What can hang from each mark
pozap: fater
mupera: pesive
zilev: lovumol
pesive: mupera
suzasor: zilev
lovumol: davan
fater: lovumol
davan: pugi tonu
ravar: lovumol pesive
tonu: dumok
dumok: pugi
pugi: mupera
papidi: pugi suzasor

Known rows, with every way that one mark hangs from another
zilev[lovumol]: [-4.41  2.49 -2.23 -0.82 -0.25 -0.88 -0.84 -0.45 -1.69 -0.73 -0.63 -3.42
  2.25 -1.56 -2.53  3.14 -2.13  2.12 -3.41 -0.42 -0.45 -3.40  0.44]
lovumol[davan[pugi[mupera]]]: [-3.50 -1.00 -2.79  3.15 -0.05 -0.45 -0.54 -1.12 -0.94  0.17 -0.58 -3.68
  1.28 -1.63  0.18  2.51 -2.07  2.32 -2.68  0.15 -0.27  1.07  1.22]
ravar[pesive[mupera]]: [-3.99 -1.61 -2.87  0.63  0.05 -0.51 -0.24 -0.50 -0.24 -2.55 -1.13 -3.74
 -0.89 -4.23  0.96  1.06 -1.46  1.86 -3.61  0.72 -4.82 -3.66  0.67]
pesive[mupera]: [-3.23 -0.79 -2.62  1.73 -0.23 -0.33 -1.13 -0.52 -0.45 -1.52 -0.57 -3.38
  0.09 -2.91  1.38  1.54 -2.17  1.91 -4.02  0.35 -2.42  1.13  1.00]
pozap[fater[lovumol[davan[pugi tonu[dumok]]]]]: [-4.74 -0.16 -3.65  0.68  0.29 -0.46  0.26 -0.11  0.24 -0.94  0.90 -3.88
  3.24 -2.24 -0.96  3.08 -2.51  0.12 -4.10  0.36  1.05  0.54 -1.90]
suzasor[zilev[lovumol[davan[tonu[dumok]]]]]: [-3.73  1.13 -1.39 -0.06 -1.11 -1.06 -0.55 -1.10 -2.80 -0.37 -1.47 -3.02
  2.53 -0.34 -0.63  3.77 -5.36  3.55 -2.74 -0.80 -1.18  0.20  0.47]
papidi[pugi[mupera[pesive]] suzasor[zilev[lovumol[davan]]]]: [-7.90 -0.14  0.66 -1.89 -2.11 -1.09 -1.40 -0.61 -4.63  1.29 -3.14 -1.96
  0.42 -0.49 -0.58  3.05 -4.38  4.14 -0.62 -1.29 -2.74 -0.43  2.44]
fater[lovumol[davan]]: [-5.21  0.57 -3.88  0.22  0.46 -0.62 -1.49 -0.48  1.13 -1.10  1.08 -3.13
  3.17 -2.40 -2.07  2.09 -3.36  1.85 -4.26 -0.36  0.59 -2.33 -0.88]
pozap[fater[lovumol[davan[pugi]]]]: [-5.76  0.23 -3.73 -0.31  0.13 -0.37 -0.77 -0.17  0.96 -1.11  0.84 -3.49
  3.82 -2.53 -2.11  2.81 -2.70 -0.06 -4.59 -0.03  1.16 -1.64 -2.31]
papidi[suzasor[zilev]]: [-5.28  0.85 -0.12 -3.16 -1.85 -0.13 -1.21 -1.04 -2.44  0.42 -1.80 -2.39
  1.62 -0.80 -1.24  3.13 -2.92  3.11 -2.45 -1.10 -4.44  0.42  0.75]
ravar[lovumol[davan[tonu]] pesive[mupera]]: [-3.35 -3.22 -4.15  1.47  0.60 -1.06 -0.29 -0.63 -0.18 -1.69 -3.02 -4.28
 -1.17 -6.43  1.85  0.33 -2.53  1.24 -3.93  0.95 -4.92 -8.43 -0.14]
fater[lovumol[davan[pugi tonu]]]: [-3.57 -0.36 -4.00  1.15  0.59 -0.59 -0.31 -0.49 -0.03 -0.56  0.30 -3.64
  2.39 -2.38 -0.56  2.59 -3.24  2.53 -3.33  0.55  0.60 -0.84 -0.06]
lovumol[davan[pugi[mupera[pesive]] tonu[dumok]]]: [-1.59 -1.84 -2.89  4.89  0.27 -1.02  1.75 -0.98 -2.53  0.32 -0.90 -4.51
 -0.26 -1.36  3.54  2.76 -1.48  2.30 -1.75  1.25 -0.77  4.19  2.28]
davan[pugi tonu]: [-0.49 -0.98 -2.55  1.84 -0.17 -0.19  1.93 -0.74 -2.73  0.37 -1.49 -4.54
 -0.48 -2.17  1.79  3.22 -0.14  3.03 -1.65  1.20 -1.93  2.84  2.22]
dumok[pugi]: [-3.65  0.79 -1.89  1.10 -0.51  1.29  0.79 -0.60 -1.53 -1.23  0.12 -3.55
  0.28 -1.56  0.21  1.46 -1.11  1.97 -3.33 -0.94 -0.07  4.75  1.74]
lovumol[davan[pugi[mupera[pesive]] tonu]]: [-1.97 -1.76 -3.07  3.69  0.21 -1.19  0.97 -0.97 -2.14  0.30 -1.32 -4.24
  0.19 -1.87  3.09  2.63 -1.34  2.46 -1.88  1.09 -1.12  2.15  1.93]
pozap[fater[lovumol[davan]]]: [-6.14  0.54 -3.70 -0.81  0.16 -0.60 -1.06 -0.09  1.32 -1.31  1.13 -3.34
  4.08 -2.59 -2.28  2.64 -2.44 -0.27 -4.85 -0.37  0.84 -1.97 -2.68]
zilev[lovumol[davan[pugi[mupera] tonu]]]: [-3.09  0.67 -2.62  1.69  0.20 -1.31 -0.19 -0.65 -2.76  0.16 -1.47 -3.84
  1.94 -1.24 -0.32  3.64 -2.86  3.03 -2.28  0.59  0.29 -1.53  1.16]
zilev[lovumol[davan[pugi[mupera[pesive]] tonu[dumok]]]]: [-2.81  0.56 -2.68  2.76  0.27 -1.51  0.79 -0.64 -3.27 -0.07 -1.39 -4.17
  1.14 -1.02  1.11  3.47 -2.89  2.50 -2.18  1.00  0.31 -0.42  1.73]
fater[lovumol[davan[pugi[mupera[pesive]] tonu[dumok]]]]: [-3.60 -0.47 -3.67  2.66  0.75 -1.09  0.84 -0.34 -1.11 -0.67  0.34 -4.09
  1.40 -2.24  0.95  2.53 -3.24  2.42 -2.88  0.73  0.03  1.39  0.69]
pozap[fater[lovumol[davan[pugi[mupera]]]]]: [-6.07  0.24 -3.34  0.16  0.24 -0.67 -0.60 -0.02  0.40 -1.02  0.78 -3.61
  3.64 -2.58 -2.07  2.93 -2.65  0.33 -4.23 -0.23  0.53 -0.62 -2.15]
fater[lovumol[davan[pugi[mupera] tonu[dumok]]]]: [-3.62 -0.41 -3.51  2.45  0.73 -0.77  0.40 -0.36 -0.87 -0.46  0.53 -3.94
  1.89 -2.08 -0.21  2.83 -3.31  2.81 -2.90  0.45  0.25  1.66  0.35]

Rows
[-3.00 -3.31 -3.90  2.72  0.62 -0.43  0.66 -0.61 -0.86 -1.86 -2.70 -4.48
 -1.79 -5.88  2.73  0.17 -2.85  1.27 -3.78  0.97 -4.04 -5.30  0.48]	ravar[lovumol[davan[tonu[dumok[pugi]]]] pesive[mupera]]
[-2.22 -1.18 -2.67  3.89  0.24 -0.50  1.07 -0.85 -1.75 -0.09 -0.07 -4.04
  0.54 -1.06  2.52  2.44 -1.37  2.28 -2.36  0.25 -0.27  5.04  1.49]	lovumol[davan[tonu[dumok[pugi[mupera]]]]]
[-3.98 -0.73 -3.39  1.84  0.02 -0.81 -0.23 -0.89 -0.94  0.02 -2.13 -4.21
  0.20 -4.44 -0.10  1.24 -2.09  0.83 -3.69 -0.28 -1.97 -4.75  0.56]	ravar[lovumol[davan[pugi[mupera[pesive]]]]]
[-1.15 -1.79 -3.26  4.04  0.10 -0.29  1.02 -1.18 -1.48  0.41 -0.60 -4.19
  0.50 -1.17  2.34  2.84 -1.58  2.17 -2.25  1.20  0.27  3.03  1.67]	lovumol[davan[pugi tonu[dumok]]]
[-5.33 -0.11 -3.38  0.33  0.36 -0.89 -0.06  0.04 -0.05 -0.84  0.52 -3.82
  3.34 -2.63 -1.20  3.14 -2.36  0.59 -3.86  0.09  0.27  0.08 -1.93]	pozap[fater[lovumol[davan[pugi[mupera] tonu]]]]
[-4.73  0.53 -0.10 -1.83 -1.45 -0.79 -0.75 -0.95 -4.13  1.03 -2.74 -2.73
  1.79 -0.34 -0.50  4.02 -4.05  4.16 -1.47 -0.38 -3.65  0.63  1.29]	papidi[suzasor[zilev[lovumol[davan[pugi[mupera] tonu]]]]]
[-3.64  0.81 -1.04  0.89 -1.03 -1.13 -0.09 -1.04 -3.72 -0.07 -1.84 -3.30
  2.11 -0.34 -0.39  4.06 -5.56  4.17 -2.14 -0.69 -1.44  1.62  1.03]	suzasor[zilev[lovumol[davan[pugi[mupera] tonu[dumok]]]]]
[-1.32 -0.32 -1.78  3.32  0.07 -0.47  3.42 -0.29 -3.68 -0.56 -0.33 -4.79
 -1.50 -1.45  3.82  2.48  0.07  2.36 -1.77  0.41 -2.22  7.87  2.72]	davan[tonu[dumok[pugi[mupera[pesive]]]]]
[-5.49  0.87 -0.06 -1.99 -1.57 -0.60 -1.29 -1.02 -3.66  0.84 -2.49 -2.53
  2.08 -0.31 -1.35  3.81 -4.38  3.87 -1.85 -0.68 -3.37 -0.06  1.11]	papidi[suzasor[zilev[lovumol[davan[pugi[mupera]]]]]]
[-2.52  0.60 -2.89  2.10  0.14 -0.90  0.15 -0.79 -2.47  0.07 -1.10 -3.92
  1.84 -0.84 -0.06  3.60 -3.00  2.52 -2.54  0.91  1.08 -1.16  1.21]	zilev[lovumol[davan[pugi tonu[dumok]]]]
[-5.39  0.13 -3.09  1.10  0.41 -0.45  0.62  0.16 -0.40 -1.22  1.10 -3.88
  3.00 -2.12 -0.59  2.83 -2.45  0.44 -3.94 -0.26  0.87  2.87 -1.67]	pozap[fater[lovumol[davan[tonu[dumok[pugi[mupera]]]]]]]
[-5.16  0.87 -0.44 -2.44 -1.67 -0.30 -1.48 -1.16 -3.10  0.76 -2.42 -2.40
  2.28 -0.26 -1.36  3.67 -4.42  3.48 -2.18 -0.49 -2.80 -1.06  0.90]	papidi[suzasor[zilev[lovumol[davan[pugi]]]]]
[-3.36  1.03 -2.31  2.27  0.26 -0.99  0.37 -0.50 -2.94 -0.30 -0.74 -3.85
  1.71 -0.72  0.22  3.27 -2.86  2.78 -2.49  0.13  0.74  1.11  1.28]	zilev[lovumol[davan[tonu[dumok[pugi[mupera]]]]]]
[-4.64  0.13 -3.94  0.94  0.42 -0.30 -1.08 -0.61  0.63 -0.82  0.67 -3.33
  2.82 -2.32 -1.78  2.31 -3.68  2.13 -3.88  0.10  1.02 -1.73 -0.34]	fater[lovumol[davan[pugi]]]
[-2.93 -1.22 -3.44  2.07  0.19 -1.10  0.52 -0.80 -1.62  0.27 -2.49 -4.51
 -0.23 -4.51  1.12  1.54 -1.69  1.24 -3.14  0.16 -2.41 -3.75  0.81]	ravar[lovumol[davan[pugi[mupera[pesive]] tonu]]]
[-1.01 -0.26 -1.99  2.67 -0.05  0.15  2.81 -0.45 -2.87 -0.45 -0.07 -4.52
 -0.80 -1.27  2.61  2.61 -0.06  2.42 -2.11  0.30 -1.44  7.10  2.19]	davan[tonu[dumok[pugi]]]
[-2.85  0.61 -2.51  2.51  0.24 -1.20  0.34 -0.65 -3.04  0.17 -1.17 -4.03
  1.62 -0.89 -0.01  3.74 -2.97  2.92 -2.18  0.69  0.52 -0.10  1.39]	zilev[lovumol[davan[pugi[mupera] tonu[dumok]]]]
[-3.33  0.83 -1.42  0.44 -1.13 -0.83 -0.29 -1.18 -3.15 -0.16 -1.76 -3.15
  2.31 -0.30 -0.43  3.94 -5.58  3.77 -2.50 -0.49 -0.86  0.55  0.83]	suzasor[zilev[lovumol[davan[pugi tonu[dumok]]]]]
[-3.29 -0.42 -3.87  2.01  0.63 -0.47  0.21 -0.51 -0.30 -0.56  0.60 -3.82
  2.09 -2.05 -0.24  2.69 -3.33  2.45 -3.24  0.63  0.83  0.66  0.18]	fater[lovumol[davan[pugi tonu[dumok]]]]
[-1.34 -0.22 -1.62  3.12  0.06 -0.15  3.02 -0.30 -3.45 -0.35 -0.13 -4.65
 -1.02 -1.33  2.65  2.74 -0.04  2.78 -1.77  0.10 -2.00  8.14  2.39]	davan[tonu[dumok[pugi[mupera]]]]
[-6.54 -0.42  0.09 -2.92 -2.23 -0.24 -1.87 -0.85 -3.60  1.57 -2.96 -1.72
  1.19 -0.22 -1.40  3.39 -4.22  4.22 -0.95 -1.01 -1.57 -1.39  1.75]	papidi[pugi suzasor[zilev[lovumol[davan[tonu]]]]]
[-6.25 -0.48  0.21 -2.09 -2.19 -0.11 -1.34 -0.85 -3.86  1.59 -2.67 -1.92
  0.91  0.12 -1.08  3.49 -4.34  4.13 -0.87 -0.92 -1.34  0.04  1.96]	papidi[pugi suzasor[zilev[lovumol[davan[tonu[dumok]]]]]]
[-3.89  0.82 -1.34  0.26 -1.05 -1.57 -0.20 -1.02 -3.68 -0.29 -2.35 -3.23
  1.94 -0.84  0.40  3.70 -5.36  3.83 -2.24 -0.44 -1.88 -0.16  1.14]	suzasor[zilev[lovumol[davan[pugi[mupera[pesive]] tonu]]]]
[-2.85 -0.81 -3.32  1.97  0.11 -0.16  0.47 -0.81 -1.00 -0.05 -1.53 -4.24
  0.23 -3.80  0.53  1.32 -1.80  1.01 -3.69 -0.44 -1.19 -1.89  0.39]	ravar[lovumol[davan[tonu[dumok[pugi]]]]]
[-2.50 -3.74 -4.08  3.02  0.60 -0.63  0.65 -0.75 -0.95 -1.38 -3.12 -4.69
 -1.86 -6.01  2.50  0.64 -2.96  1.44 -3.46  1.53 -4.25 -6.50  0.61]	ravar[lovumol[davan[pugi tonu[dumok]]] pesive[mupera]]
